Each row comes from the steps of one walk. Every step used is in the known rows, and no mark comes twice. Write the walk behind each row, first mark first.
Known rows:
zugu babodo: [-11 -14   9   7 -12  17   8  -3 -18  -4  10  -1   1  -4  13  -7  -2  -6
 -20  19  17   9  -8   3  -6   0  19]
fazoz zugu torik ronet: [ 14  18  26  29   8 -20 -14   5  -6 -10   1 -20 -24 -14  -8 -11   3  13
 -24  24  -7  -9   7  15  -1  -9 -12]
kubupuf torik degeguk: [ 12   7  12 -28   2  -1 -33   0 -10  -6   0   6 -20  15   5  -2  -5 -11
 -21 -11  26 -15  -9  -7  -3  19 -19]
torik kubupuf fazoz degeguk babodo zugu: [-22  45  36 -35   1 -34 -19  44  16 -10 -10  18 -44  -2  -2 -17   8 -23
 -54 -32   4  -2 -17  34  13  -9  -9]
peti degeguk fazoz: [-18  11  -1  11  -2 -32   7  12  10  -2 -34 -14 -32   4 -26  12  -3 -14
 -41   2 -16  -2 -12 -12 -14 -16   3]
degeguk babodo zugu torik kubupuf fazoz: [ -5  19  57 -16  -2 -41 -31  38   3  -8  -6  -8 -50   8  11 -11  19  -1
 -58 -16  14   7  -3  30  28 -18  -1]
ronet torik kubupuf fazoz zugu: [-10  50   9 -18 -12 -24 -23  -4  27   0 -46  -1  -2 -15   4  10 -13  22
 -24 -44 -14  12 -23  44  -2 -31 -25]
fazoz kubupuf: [-14 -13   5   6 -14 -13   7  -4  11   6 -10 -11  -3  -9  -1  -8  19 -20
  -4  -5 -11   1  11   7   7 -24  -9]
degeguk babodo zugu torik: [ 14 -18  45  17   6  -1   1  25  -7  -9  12 -11 -30   6  13  -6  24  -1
 -33  14   7  -4 -11   8  18   4  23]
babodo zugu fazoz degeguk torik: [ -5   7  17  12  30  11   4  11  19   1 -10  15 -49 -10  -3  16  -7 -17
 -25   3  24  -8 -39  -8  -9  23 -13]
babodo degeguk torik kubupuf fazoz: [-30  43  27 -26   2 -30 -54  -1  23   7  -5  -1 -22   1   9  -6  -6 -14
 -28 -29  20   3 -25   9   8 -22 -26]
torik kubupuf: [-23  19   4 -17  -7 -21 -16   1   8  -1  -9   0  -5   4  12 -13  -2  -7
 -23 -20   8  14   1  12   6 -22   5]
degeguk fazoz zugu: [ -5  22   8  17  -8   3  23  14  39  -7 -30  -7   3 -12 -29  22  -4   3
 -24  -6 -12  12 -22  31  -2 -21  -6]
peti degeguk torik ronet: [-22  27   8  16  16 -31 -31 -13 -27  -4  -7 -13 -38   5 -16 -17  -6   2
 -30   0  -7 -14  -9 -31 -30 -21  20]
peti degeguk fazoz zugu: [ -7  17   3  25  -6 -17  21  15  33  -7 -45 -11 -15 -11 -40  11  -6   5
 -53  -5 -23   2 -22   7 -20 -25  -1]
kubupuf fazoz zugu torik: [ 28   8  32  13  -1 -21 -13  18  10  -1  -9  -6 -21 -19  -8   8   3  23
 -29   1  -2  -9  -1  20   8  -3 -42]
kubupuf torik degeguk fazoz zugu: [  6  29  21 -10  -7   1 -10  13  31 -11 -31  -1 -20   3 -22  19  -8  -8
 -48 -16  14  -4 -30  25  -4   0 -28]
torik degeguk babodo zugu fazoz kubupuf: [-25 -13  35  -3  -9  14  -9  30  32 -14 -25  -8 -38   0 -17 -10  13 -33
 -61  19  18  -1 -11  33  21 -11  -2]
ronet torik degeguk babodo: [-20  15  14 -12 -12  13 -22   8 -14 -14  -7  -8  -3   2  17   2 -13  -5
 -41   3  -2 -12 -33  20   4  -2  22]
babodo degeguk fazoz kubupuf torik ronet: [-23  31  23  -2   6 -46 -31 -13  24   4 -19 -31 -45  18 -18   6  26 -64
  -8   9  -7  -9  -5   9   7 -29 -40]
peti degeguk fazoz kubupuf torik: [-13   2  10   9  -6 -50   2  -8  10   8 -44 -15 -46  17 -18  13  25 -41
 -39 -20 -16  -8 -11 -21 -13 -34 -22]
zugu fazoz kubupuf torik: [  7 -11   5   6   6  -6 -15 -16  10  10 -27   6 -33  16   4  15  23 -38
 -11   3  16 -11  -3  -7  -1 -16 -46]
babodo degeguk fazoz zugu torik: [  9   5  32  30   0 -14   4  15  43  -1 -12 -27 -17 -16  -6  20   6 -14
 -41  30   0  -2 -26  22  14   0 -31]
zugu fazoz degeguk: [ -4  14  -7   6  19   3  -2  13   7   1 -12  19 -33  -8   0  12  -8 -31
 -26  27  13 -19 -14  -4  -7  19 -38]
kubupuf torik: [ 20   4   6 -10   8  -4 -15 -14 -12   4   0  12 -13  20   9   8   9  -9
   4 -17  13 -10  -7 -14  -7   5 -17]
kubupuf fazoz degeguk: [  2  27   7 -16   7 -28  -9  21   0   1  -3  15 -31 -14  -9   4  -8 -16
 -13  -8  -5 -20  -6   4  -1  15 -45]
ronet torik kubupuf fazoz degeguk: [-23  54   5 -32  -2 -47 -28   5   3   4 -27   6 -35 -13  22   7 -17 -15
 -26 -35 -10  -7 -22  18  -2  -5 -36]
peti degeguk babodo zugu torik: [ 14 -23  40  23   7 -20  -2  25 -15  -8  -1 -14 -47   6   2 -16  22   2
 -63  17  -5 -14  -9 -15   0   2  27]
torik kubupuf fazoz degeguk peti: [-30  63  17 -41   8 -53 -27  29  -2  -6  -5  12 -43 -23 -15   2   7  -9
 -40 -49  -7 -16 -17  20  -5 -14 -35]

Which walk is each row?
[-23  48  11 -35  -1 -48 -27  24   8   1 -12  17 -36 -10   4  -9  -8 -22
 -35 -26   4  -6  -4  15   4  -7 -40]  torik kubupuf fazoz degeguk
[ 20  11  39  -3  -9 -17 -30  30  14 -10 -10 -10 -31 -22 -13   0 -11  21
 -54   8  13 -15  -4  24  11  13 -46]  kubupuf fazoz zugu torik degeguk
[-13  -1  24 -10  -4   6 -36   9   2  -8 -19   9 -38  20   1   2  19 -52
 -63  13  28 -22 -16  12   8 -18 -31]  zugu fazoz kubupuf torik degeguk babodo
[  0  21  45  12  22 -27 -12  34 -23 -16  20 -11 -65  -3   6 -20  18 -25
 -44  30  -4 -23  -6   7   9  13   8]  fazoz degeguk babodo zugu torik ronet
[-38   7  19  -4 -26 -23  -2  19  33  -6 -28 -30 -27 -10 -19   5   2 -36
 -42   1  -1   5  -6  24  16 -23 -14]  torik degeguk fazoz kubupuf
[ -8  23  32  -7  -4  10  -8  12  17 -11   5  -4  -4 -35 -29   4   9  13
 -36  -3  -1  -8 -35  33 -10  -8 -25]  kubupuf fazoz zugu babodo degeguk peti
[-23  29  29 -17 -19  -7 -24   8  34  -6 -12   4   0 -16   2 -21  -7  -7
 -57  -2  20  17 -20  43   5 -22 -26]  torik kubupuf fazoz zugu babodo degeguk
[  6  -6  47 -10   9 -14 -14  30  -1 -16  11 -26 -53 -21 -13   1  13  22
 -38  -4  11 -12 -13   9   9  29  10]  babodo zugu torik degeguk peti
[-10  44  16 -20 -10 -27 -23  16  34  -4 -30  10  -4 -13 -14  -7  -5  16
 -35 -37  -1  12  -4  41   4 -33 -30]  torik kubupuf fazoz zugu
[-46  10  29  -5 -11   4 -28 -13   3   1  15  -2  -6  -2  38 -20  -4 -26
 -49   2  39  18 -39   2  -2 -19  19]  zugu babodo degeguk torik kubupuf
[-23  26  -2 -13  -8 -20 -17 -17   3   3 -25  -7  -4   1  31   3  -8  -2
 -13 -26  -5  14 -18  15   0 -20  10]  ronet torik kubupuf
[ 11   3  36  13  17 -30 -16  11  -8  -7   7 -30 -54   1  -4 -13  11   7
  -8  23   3  -1  14   1  11  12   7]  babodo zugu torik ronet
[-21  31  13  11  14 -12 -29 -12 -18  -5   9 -11 -23   3  -4  -5  -3   0
  -3  -3   4  -4  -9  -6 -11 -18  16]  degeguk torik ronet
[ -7  14  36   9  -8  20 -15  -4  20  -2   4   3   0 -21  -2  -2  -8   2
 -39   3  20   2 -46  20  -8  -8 -19]  kubupuf fazoz zugu babodo degeguk torik
[-14 -15  50   9 -17 -37   5  32  37  -7 -25 -46 -63 -13 -10   4  14 -26
 -50  12   9   8  -3  22  30  -1 -10]  babodo zugu torik degeguk fazoz kubupuf
[-29  34  16 -16   0 -53 -44   2  -3   4 -28   3 -41   3  -4 -12  -8   4
 -55 -42   5  -1 -15 -15 -18 -36  -6]  peti degeguk torik kubupuf fazoz
[ -4  17  28  -4 -19  18  -1  11  12 -16 -21  -2 -18   1 -10  12 -10 -15
 -68   3  32   8 -39  26  -8  -2  -8]  kubupuf torik degeguk fazoz zugu babodo
[ -8  -1   4  15   8 -12  -9 -11 -13   3  -7  -2 -21   1  -3  -5  -6   7
 -32 -14  -3 -12 -22 -37 -28 -13  17]  peti degeguk torik
[-11  25   5 -10  15 -12   6  17 -12  -7  14   8 -24 -27 -14   8  11  -8
 -15 -19 -16 -27 -23  -1 -15   8 -11]  fazoz degeguk peti
[-32  18  10  -1   0 -36 -27  -9  -4   2 -18  -1 -26   3  10 -18  -6  -2
 -55 -32   7   4 -21 -25 -23 -35  22]  peti degeguk torik kubupuf
[-30   3   9  12 -19 -26  17   6  29   3 -29 -25 -16  -5 -16  13  17 -36
 -16  -5 -16  11  -3  17  13 -36 -11]  degeguk fazoz kubupuf
[ -1  -4  45   2  -3 -21  -4  36  24 -11 -14 -35 -60  -5  -9  14  -4  -5
 -49  17  20   5 -14  15  23  24   2]  babodo zugu torik degeguk fazoz
[-32   2  15   9 -14 -24   6   2  48   8 -19 -30 -15  -7 -12  10  18 -52
 -16  11 -12   4 -12  18  17 -25 -26]  babodo degeguk fazoz kubupuf
[ -1  -3  25  -2   2  15  10  21   8 -10   2   2  -7   7  -6  -9  16  -2
 -20  -3   0   4 -13  19  10  -3  32]  degeguk babodo zugu
[-17  20  13 -23  -2  -1 -21  19  -8 -16   6  -8 -17 -18 -21   2   0  10
 -31 -16   2 -15 -15  11  -4   6   2]  torik degeguk peti
[-28  41  23 -21  -4 -35 -42   2   4   3 -12   5 -25   0   6  -1  -5   1
 -27 -45  16  11 -18  10   2 -32 -12]  degeguk torik kubupuf fazoz
[-26  21  12 -11 -12 -12  -9  25  20 -11 -20 -17 -24  -2 -19  14 -16 -17
 -40   8  10   3 -14  18  10   3  -4]  torik degeguk fazoz
[-22  45  12   7  21 -21 -20  -2 -22  -5  14   1 -38 -10   0 -12  -8 -22
 -12   1   0 -20 -20 -13 -17   0  -2]  fazoz degeguk torik ronet
[ -4  29  25  39   8 -54 -10  18   4 -12 -32 -34 -56 -10 -32   0   0   1
 -66  28 -22 -10  -5   3 -13 -25  -9]  peti degeguk fazoz zugu torik ronet
[-12  13  11 -11  11  -3 -13   3   9  -3  16 -11  -7 -15 -16   7  16  -4
  -4  -4  -8 -16 -22   5  -3   5  -9]  babodo degeguk peti
[-25  24  31  24   3  20 -17 -16   5 -11  16 -12  -2 -14  -2 -20  -6  -5
 -36  27  16   3 -37  15 -18 -15  11]  fazoz zugu babodo degeguk torik ronet
[-22  28  12   9   1 -67 -20  -9  -3   1 -42 -28 -63  19 -32   0  23 -45
 -36  -6 -21 -13   4 -16 -16 -43 -20]  peti degeguk fazoz kubupuf torik ronet
[-11   6  23   6  -4  30  11   3  14 -14  14  -5  13 -32 -13  -3  14   7
 -36   8   0  -3 -39  27 -14  -5   3]  fazoz zugu babodo degeguk peti
[-21  35  18 -10 -23  -8 -13  -5   7  -5 -34  -1  -1 -19  17   2 -16  16
 -46 -26   3  23 -32  45  -7 -32  -7]  ronet torik kubupuf fazoz zugu babodo
[-15  27  17   0 -17   5   5  28  42 -16 -31 -12  -8 -16 -32  12 -18   2
 -53   0   3   6 -24  39   3  -7 -11]  torik degeguk fazoz zugu
[-18  24   7 -20  -1   0 -20   0 -13 -12  -9 -20 -17 -21  -5  18  -8  19
 -18 -24 -12 -16 -35  12 -11   8   9]  ronet torik degeguk peti
[-35  37  13 -11   5 -23 -17   4  -1   1   4  15 -23 -10  26 -10  -7 -24
 -40 -32  15  -2 -31  -4 -10 -13   0]  fazoz degeguk torik kubupuf
[-21   2  20  -4  -1  15  -5  -1  -8  -8  25 -11  -4 -17  -3  -2  14 -10
 -24  14   9  -6 -32   7  -8   4   8]  zugu babodo degeguk peti
[-14 -14   0  15  -2  -3   0  -2  22   6 -27  -6 -22  -4  -8   8  13 -28
 -15  19   5  -1   4   7   6 -23 -30]  zugu fazoz kubupuf
